Each row was made from one path, in order. Every step used is in the known rows, and no mark comes twice. Write each row's path.
(in the rows, 128 means zero)
Known rows:
y/n/k/g: [148  83 172 116  88 143 176 114 175 127 122 107 152 129 106 136 165 107
 107  83 164 134 135 115 115 144 119 115 163 159 144 144 142 112 148 147
 140 131 189 109 126 129 104 147 152 161 103]
n/k/g: [132  99 147 119  91 135 179 122 172 119  98 127 131 136 118 119 162 102
 116 119 162 123 142 127 120 127 139 121 158 145 121 161 133 100 144 139
 145 127 194 102 130 137  90 136 160 150 100]
j/z/a: [137 122 174  97 120  91 115 102 114 121 119 102 119 126  88 132  83  85
 100  85 121 146 121  96 116 132 158  91 120 118 158 128 141 103 115 108
 164 140 131 155 127 131 135 152 112 134 134]
g/x/p/z: [119 137  94 174 125 111 165 113 113 109 112 118 173 116 151 180 118 115
 125 126 200 112  86 112 128 125  91 177 135 132 142 147 153 150 105 135
 129  99 131 159 195 130 142  79  78 104 151]
t/g/k: [136  90 174 113 129  88 190 154 147  88 150 122 111 126 145 133 126 110
 108 130 123  63 106 120 116 114 120 122 118 149 130 151 129 119 150 129
 130 106 182 154 122 105  99 127 142 116 104]
n/k/g/x: [133 108 145 124  95 130 197 110 187 120  99 131 129 139 128 126 149  88
 107 104 214 128 117 107 145 114 129 128 164 159 107 168 152 106 146 151
 149 123 208 130 155 144  64 100 151 144  97]
k/g/x: [136 129 144 125 110 136 172 127 191 119 105 145 131 148 123 137 131 131
 128 109 193 125 102 115 159 123 119  96 159 128 101 157 139 121 123 122
 148 113 171 168 150 127  95  80 141 131  94]
y/n/k/g/x/u/c: [145 101 220 111  99 150 145  90 188 111 125 105 140 144 119 142 165 100
  92  22 219 144 107 158 160 153 118 143 186 188 161 138 170 127 166 145
 137 128 205 157 200 116  31 125 143 172  92]
v/k/g/x/b/z: [175  64 183 141  92  99 169 137 151 129  77 133 129 159 122 121 104  60
 111  77 203 100  98 110 101 141 138 100 137 142 130 190 121  86 109 110
 121 117 206 179 151 164  88 104 151 135  78]
p/z/v/k: [130  43 118 164 100  98 133 123  81 141 112 138 151 133 165 137 152  88
 142 141 154 135 134  97  56 129 120 155  99 118 138 155  88 124 150 145
  88 123 132 112 159 111 147 148  89 128 112]
k/g/x/b/z/p: [149  81 135 123 130 102 156 164 178 160  84 182 161 160 137 114 102  67
 137 125 192  93 128 129 134 151 131 104 145 173 105 201 114  85  84 116
 101  93 176 162 130 153 115  83 136 102  74]
p/z/v/k/g/x: [143  42 134 167  78 106 175 123 142 129  91 154 152 157 164 145 162  90
 142 123 223 135 105  81  93 119 111 127 135 121 115 184 103 119 143 140
 107 105 170 149 178 108 112 100  99 135  78]
j/x: [130 160 124 111  99 123 116 139 151 129 117 108 129 130 107 133 144 132
 105 121 161 134 118 137 155 132 106 125 126 151 102 137 153 137 122 143
 138 126 138 123 145 129 135  94 121 119 138]
m/w/x: [142 159 119  90 102 106 152 107 106 157 110  94 114 132 147 142 119 107
 125 116 125 148 123 131 130 171 115 114 164 156 120 152 117  88  93 127
  97 111 112 142 133 138 127 108 152 128 126]
b/z: [138 102 134 119 124 117 136 123  96 103 117 147 134 135 127 129 113  89
 132 130 120 102 133 125  95 146 126 122 144 152 133 144 103 109 118 115
 123 122 146 145 137 146 152 122  94 108 133]
b/z/v: [125  75 117 126 125 112 125 141  86 109 110 177 142 137 166 109 120  76
 148 165 134 123 140 114  78 139 129 143 137 166 133 164 100 102 130 118
  88 109 149 124 142 126 146 126  67 122 105]
j/z/v/k/g: [132  35 168 122  88 121 142 143 100 110  91 140 122 148 108 123 116  77
 129 125 170 137 105  61  89 137 146  88 129 111 149 191 108  92 141  91
 128 124 167 139 123 110 109 149 109 157  69]
t/g/x: [149 115 157 139 120 123 177 151 157 112 126 150 117 136 135 161 119 111
 106 122 163 101  97  98 163 122 117 101 136 142 108 153 141 114 133 125
 139 101 162 170 151 114  85  90 107 104  98]
r/l: [136 147 128  96 142 139 130 156 147 117 133 112 138 135 154 113 102 108
 138 151 154 131 124 153 116 125 144 135 132 121  93 126 131 111 141 162
 115 133 112 115 116 129 142 137 133 126 120]
q/w: [139 140 129 127 132 128 138 154  93 142 114 132 134 110 137 146 143 139
 132 164 126 114  89 107 117 139 120 145 124 142 121  90 124 138 130 128
 102 128 145 132 133 151 131 138 149 141 148]
v/k/g/x/u/q/w: [138 101 185 152 116 141 156 152 109 138  96  97  96 119  96 201 154 126
 126 104 198 101  33  80 129 181  99 138 183 159 130 132 139 126 151 140
 145  95 216 152 186 159  36 131 155 147 157]
w/q: [116  83 119 113 113 131 138 132 134 125 113 125 132 125 150 155 131 120
 144 126 140 122 129 114 131 156  92 111 123 127 137 124 136 113 125 125
 105 109 129 148 116 138 132 127 111 123 147]
y/n/k/g/x: [149  95 173 119  90 133 192 102 188 127 120 111 150 130 115 151 158  97
  93  68 209 139 108  95 148 130 114 121 161 169 131 153 165 113 148 162
 147 121 207 140 149 126  71 112 144 156 101]
w/x/p: [129 170 138 126 120 125 136 107  93 133 118  72 139 104 125 140 111  92
 122 106 153 115 125 144 158 159 114 138 156 144 157 152 149 107  93 104
 130 111 121 125 172 119 127  96 127 112 138]
n/k: [127 109 128 120 113 122 151 110 125 134 116 112 131 118 127 121 147  85
 108 123 149 129 144 120 116 125 135 154 127 155 136 138 143 111 153 155
 132 135 171  88 142 143  99 146 140 136 131]
y/n: [144 113 155 126 121 132 125 117 130 135 150 112 149 120 116 149 138 132
 119  94 130 137 119 121 125 142 113 122 127 139 156 114 135 141 131 136
 128 127 124 140 125 120 136 140 121 137 133]
k/g/x/u: [126 156 165 153 125 134 149 121 184 117 101 145 121 143 125 145 131 131
 124 102 208 122  81 128 167 141 122 107 177 138 105 169 150 109 127 135
 166 109 164 154 165 131  65  77 133 132  97]
m/w/x/l: [162 183 142  88 126  94 139 115 127 170 117  98 111 131 128 134 110 109
 136 140 106 159 121 151 136 174 131 110 170 159  94 168  96  83  98 137
 116 120 126 152 168 145 126 139 193 133 137]
p/z/n/k: [126  69 151 122 125 104 191 109 132 138 125 116 158 104 184 154 140 101
 142 121 165 126 126 106  78 143 140 137 121 136 131 100 131 134 139 152
  97 127 164 122 143 175 156 170  74 135 135]
c/w: [123 126 113 107 120 140 144 142 101 151 148 116 141 136 144 113 127 123
 122 122 134 139 118 111  98 156 148 144 143 133 136 132 124 138 130 128
 120  93 138 133 127 141 149 133 143 124 133]
p/z/v: [106  82  94 158 116  99 125 142 118 141 111 169 159 133 183 133 157 119
 159 172 148 142 135 113  72 127 113 162 115 134 119 145  96 138 137 133
  80 115 121 108 144 117 170 126  83 125 111]
c/w/x: [126 145 138  87 104 121 140 124  98 179 147  79 127 130 144 107 125  90
 123 101 152 132 132 120 129 179 152 122 161 155 131 145 110 114 120 112
 111  93 139 118 138 147 148 115 150 108 144]
l/r: [129 112 153 126 127 123 154 144 127 150 120 123 147  96 125 120 124 134
 139 130 136 132 129 128 115 113 110 164 140 163 127 129 129 127 151 138
 126 129 167 107 131 163 133 125 152 139 137]
m/w: [136 140  95 108 114 127 156 121 109 135 114 127 130 140 140 144 120 135
 128 140 105 154 109 126 102 144 118 137 148 138 124 143 129 119 109 145
 104 112 119 152 120 136 127 133 144 140 120]
m/u/q: [ 73  91 106  97  81 143 126 104 127 112 151 112  83 145 117 179 142 141
 150 123  92 151  86 136  95 171  98 152 133 143 119 122 134 165 118 135
 122 113 155 126 143 141 111 157 113 127 184]
z/n/k/g/x: [143  88 181 101 120 135 223 113 189 125 116 125 132 124 159 142 123 102
 124  91 222 131  98  93 148 127 151  95 162 138 115 131 166 110 138 147
 124 111 215 165 153 160  76 126 111 158  86]
m/w/x/p/z/n/k: [136 126 126 102 104  92 222  85  78 157  97  58 162  94 196 185 112  74
 133 111 169 131 102 116  83 191 117 153 163 160 156 138 154 104  93 147
  75  94 146 132 180 172 153 146  84 140 140]
q/w/x/p/z: [137 157 120 152 117 104 152 133  57 156  93  88 171  93 154 178 143 112
 150 158 158  88  89 124 116 171  88 165 147 155 137 117 119 131 104 106
  95 109 126 126 186 151 174  99 127 108 176]
v/k/g/x/l: [183 113 186 131 113 117 165 116 172 134 111 127 117 148  86 135 123  91
 124 100 182 135  95 112 147 128 136  94 156 120 104 183 109  98 134 139
 174 125 197 182 197 135  69 136 180 146 103]
k/g/x/p/z: [127 124 116 174 110 122 189 122 158 105  87 133 175 133 140 177 136 124
 138 121 211 109  84 120 130 130  91 144 165 120 128 173 146 139 107 117
 144  94 153 169 186 124 136  69 108 120 112]
j/x/l: [150 180 148 107 126 114 112 148 170 146 121 119 120 130  90 129 135 132
 114 142 147 143 112 152 162 144 114 124 135 151  81 152 135 124 125 148
 161 133 149 135 183 137 136 121 148 125 145]
u/c/w/x: [130 128 163  57  98 140 112 116  98 160 160  68 127 150 147  92 136  99
 127  66 139 144 151 172 137 182 152 136 169 159 152 115 115 136 134  85
  78 105 138 148 169 122 140 130 165 128 135]

Write each row's path:
[141 165 199 101 130 138  93 129  91 149 117  86 114 121 139 133 149 124
 136 104 142 110 105 180 162 185 127 139 163 178 139  87 125 124 138  94
  87 136 143 136 187 134  90 124 162 147 149]	q/w/x/u/c
[176  45 155 125 112  99 156 145 140 161  83 146 149 162 121 117 104  30
 120  93 198  88 122 110 120 157 137  97 130 164 131 211 104  69  98 123
 109 107 194 168 150 154  94 110 144 110  70]	v/k/g/x/b/z/p
[140  81 185  93 114 142 205 126 176 128 111 119 134 123 153 132 137 109
 131 107 166 130 121 113 117 137 158  87 161 133 125 126 146 112 138 133
 119 124 200 133 127 156 103 161 119 171  84]	z/n/k/g
[142  83 135 159  97 139 174 128 114 106  91 122 144 138 138 146 128  74
 119 112 216 135  88  89 125 119 119 145 155 121 158 201 158 103 128 127
 132  89 184 159 195  87  66 103 115 149  66]	z/v/k/g/x/p
[155  48 147 152 108  79 141 139  92 143  91 151 131 139 167 108  97  31
 112 118 204 128 108  87  75 123 143 148 100 164 143 189 124  86 122 133
  79 114 187 146 163 145  96 119 100 124  80]	g/x/b/z/v/k
[126 176 175 129 125 112 104 111 124 147 120  93 105 115 128 131 125 105
 124  98 163 119 125 149 161 173 132 112 162 160 129 156 128  89 116 117
 136 120 121 105 155 132  98 104 126 109 136]	w/x/u
[128 153 201  98 126 128  73 101 120 137 135  84 105 137 133 119 135 108
 132  70 147 125 143 197 175 178 132 126 169 167 146 121 124 113 133  94
 106 141 126 132 185 117  86 121 137 132 128]	w/x/u/c
[128 102 132 145 133 107 218  95 113 122 119  97 177  92 181 186 109  82
 119 108 224 117  77  92 107 130 121 174 131 142 155 122 184 144 118 160
 109 104 174 155 204 162 120 126  50 121 139]	g/x/p/z/n/k
[135 137 138 150 129  96 136 145 168 157 111 133 129 131 148 123 103 112
 113 114 192 138 102 122 147 115 135 142 105 139 115 142 164 124 107 135
 106 124 155 144 136 148  98  96 156 128 108]	g/x/b
[113 177 167 110 120 125 120 119  98 174 138  75 121 125 142 113 126  94
 122  94 170 124 109 135 131 199 150 132 181 165 138 157 122 102 121 118
 128  82 135 105 150 146 121 108 145 108 142]	c/w/x/u
[121 107 114 163  90 116 212 105 157 109  80 118 174 126 140 172 148  84
 118 115 232 111 100 113 114 123  98 172 170 149 128 177 157 121 125 150
 145 100 192 134 198 138 111  85 117 125 116]	n/k/g/x/p/z
[147  80 169 109 125 134 239 108 125  84  93 121 157 116 158 164  91  50
 124  92 222  94  82 103 118 144 138 123 188 163 155 159 177  92 111 123
 140  90 227 180 194 172  90 115  69 137  94]	b/z/n/k/g/x/p
[157 164 176 108 126 108 138 163 173 166 113 118 141  98  87 120 126 140
 128 142 153 151 112 154 146 122  94 152 143 184  75 150 137 120 139 161
 161 135 188 109 186 175 142 123 178 137 156]	j/x/l/r
[138  63 212  91 121  99 207 146 188 144  90 124 132 122 146 138  79  78
 106  89 241 139  65  65 135 131 175  85 130 138 131 145 187  95 114 113
 116 131 224 162 127 188  84 141 117 167  68]	j/z/n/k/g/x/b
[147  97 195 104  93 159 144 115 127 126 134  89 121 173 121 119 139  95
 105  29 214 136  83 143 130 168 148 134 181 141 160 161 133 135 158 121
 130  94 189 188 199 120  50 132 162 159  94]	v/k/g/x/u/c/w
[146  63 134 117 111  94 181 144 172 161  72 162 159 152 139 103 123  25
 114 114 214  93 144 119 117 146 141 124 147 203 111 206 128  63 106 141
 104 100 218 122 148 167  88 100 142 110  76]	n/k/g/x/b/z/p
[122  80 152 139 115 133 224 120 146 116  97 107 182 104 167 172 139 106
 145 124 186 104 104 120  83 147 122 139 165 122 152 135 149 131 117 131
 118 109 183 136 167 158 146 154  83 155 104]	x/p/z/n/k/g
[112 128 126 147 121 100 139 154  54 165  99  64 146  81 137 211 150 129
 157 150 146  86  83 115 114 205  69 186 171 172 149 100 119 145 105 107
  90  95 146 114 196 160 170 118 118 109 217]	u/q/w/x/p/z
[140 187 182 131 134 118 117 132  87 167 103  94 114  98 136 153 139 112
 137 139 157 100  86 131 152 183 121 127 159 177 120 121 123 100 122 117
 114 123 140 112 160 154  98 109 149 126 156]	q/w/x/u
[ 97 143 177 124 131 111  91 127 119 157 127  73  87 108 110 168 133 117
 134  93 148 115 117 144 162 205 112 132 187 174 137 139 124 108 120 116
 134 106 141  94 165 142  94 125 122 108 174]	w/x/u/q
[125 119 130 150 150 114 192 110 118 119 132 112 175 101 184 194  89 118
 140 111 204 117  66  99 123 138 113 144 133 111 150 110 169 157  99 131
 110  97 137 190 190 150 151 109  39 120 133]	g/x/p/z/n
[160  42 155 133  88 115 171 123 113  98  88 159 131 156 146 124 122  45
 129 111 207 119 112  81  93 131 131 109 157 153 130 205 101  82 137 124
 117  99 205 168 176 121  87 104  89 129  70]	b/z/v/k/g/x
[125 129 150 104 117 111 124 156  82 172 124  75 103  96 121 175 150 134
 142 140 124 105  99 110 141 197 102 139 162 182 126  90 114 125 124 108
  93 111 159 110 152 161 123 131 157 130 198]	u/q/w/x
[150  96 182  86 111  88 169 147 149 151  91 110 140 113 156 121 108  61
  96 104 196 122 111 129  99 156 145 126 119 186 122 128 175 104 110 146
  88 127 212 119 142 200 135 142  86 130 118]	j/x/b/z/n/k
[104  80 100 170  90 112 205 117 143 115  67 145 182 128 180 156 163  73
 133 146 245 127 107  94  97 118 100 188 163 156 126 196 157 116 139 150
 110  89 198 114 203 111 108  88  92 136  85]	n/k/g/x/p/z/v
[111  98  98 176 105 121 180 138 144 108  81 162 180 140 172 164 144 111
 152 153 222 131  91 107 108 118  94 162 165 131 122 188 141 136 115 124
 115  84 157 150 193  99 130  66  83 129  84]	k/g/x/p/z/v
[125 155 112 147 140 129 151 114 109 112 119 110 148 115 129 161 101 110
 112 113 190 124  84 112 158 116 108 169 143 134 153 146 183 132 109 130
 147 104 139 163 190 115  97  84 105 114 127]	g/x/p
[128  70 101 184 108 104 159 108  67 121 101 117 164 118 165 170 126  65
 126 124 216 128  89  80  85 121 102 191 117 127 162 175 141 131 132 152
 108  95 151 143 216 108 120 110  60 116 116]	g/x/p/z/v/k
[149  55 197 101 117 105 203 148 167 137  84 140 148 134 169 112 109  70
 131 113 172 107 125 126  72 151 168  93 153 156 130 147 139  88 113 111
  91 122 226 135 121 198 126 167 124 160  73]	x/b/z/n/k/g
[135 117 158  91 105  89 136 149  90 185 113 100 139 137 158  91 100  48
 126 101 156 113 134 135  83 194 156 124 153 182 133 167 101  86  93  90
  78  88 162 126 124 179 168 108 157  96 128]	c/w/x/b/z
[132  54 145 129  92  88 183 147 169 133  58 185 150 151 173  92 129  34
 117 140 229 133 128 102  89 124 146 146 149 197 109 205 141  71 134 136
  81 104 241 111 153 155  83  97 127 141  52]	n/k/g/x/b/z/v
[141  45 147 178  86  84 167 153 173 167  73 155 151 155 177 128 150  88
 139 117 231 139 105  94  81 117 122 131 110 120 107 192 116 115 130 134
  80 116 187 137 156 125 111 109 135 148  65]	p/z/v/k/g/x/b
[118  76 182  85 106 150 155 158 137 112 140 123 122 157 171 162 130 104
 114  73 191 110  83 129 151 196 108 122 177 163 147 134 150 126 153 107
  98  50 174 207 178 122  73 113 109 117 115]	t/g/x/u/c/w/q
[101 160 144 102 117 105 116 122  99 160 113  72  80 120 128 183 123 130
 128 100 129 141  96 137 135 222  99 139 204 186 133 151 130  97 100 133
 116  87 133 119 152 150  93 129 142 119 167]	m/w/x/u/q
[149  64 159 153  95 106 158 154 168 156  80 146 128 156 154 108 133  83
 122 113 220 150 106  97 112 111 141 122 118 126 120 195 141 100 128 132
  93 117 199 140 146 119  68 111 155 158  47]	z/v/k/g/x/b
[169  71 197 135 115 112 185 152 165 163  95 150 141 123 120 110 130  92
 149 137 199 161 102 100 114 102 124 144 162 164  99 200 109  90 165 153
 138 113 237 137 208 145  71 134 182 165  79]	z/v/k/g/x/l/r
[102 122 143  33  52 156 120  75 104 140 171  77 106 177 153 109 143  98
 144  70 116 167 119 188 114 193 146 143 147 158 131 119 116 155 123  95
  71 100 148 157 177 127 125 135 156 132 151]	m/u/c/w/x
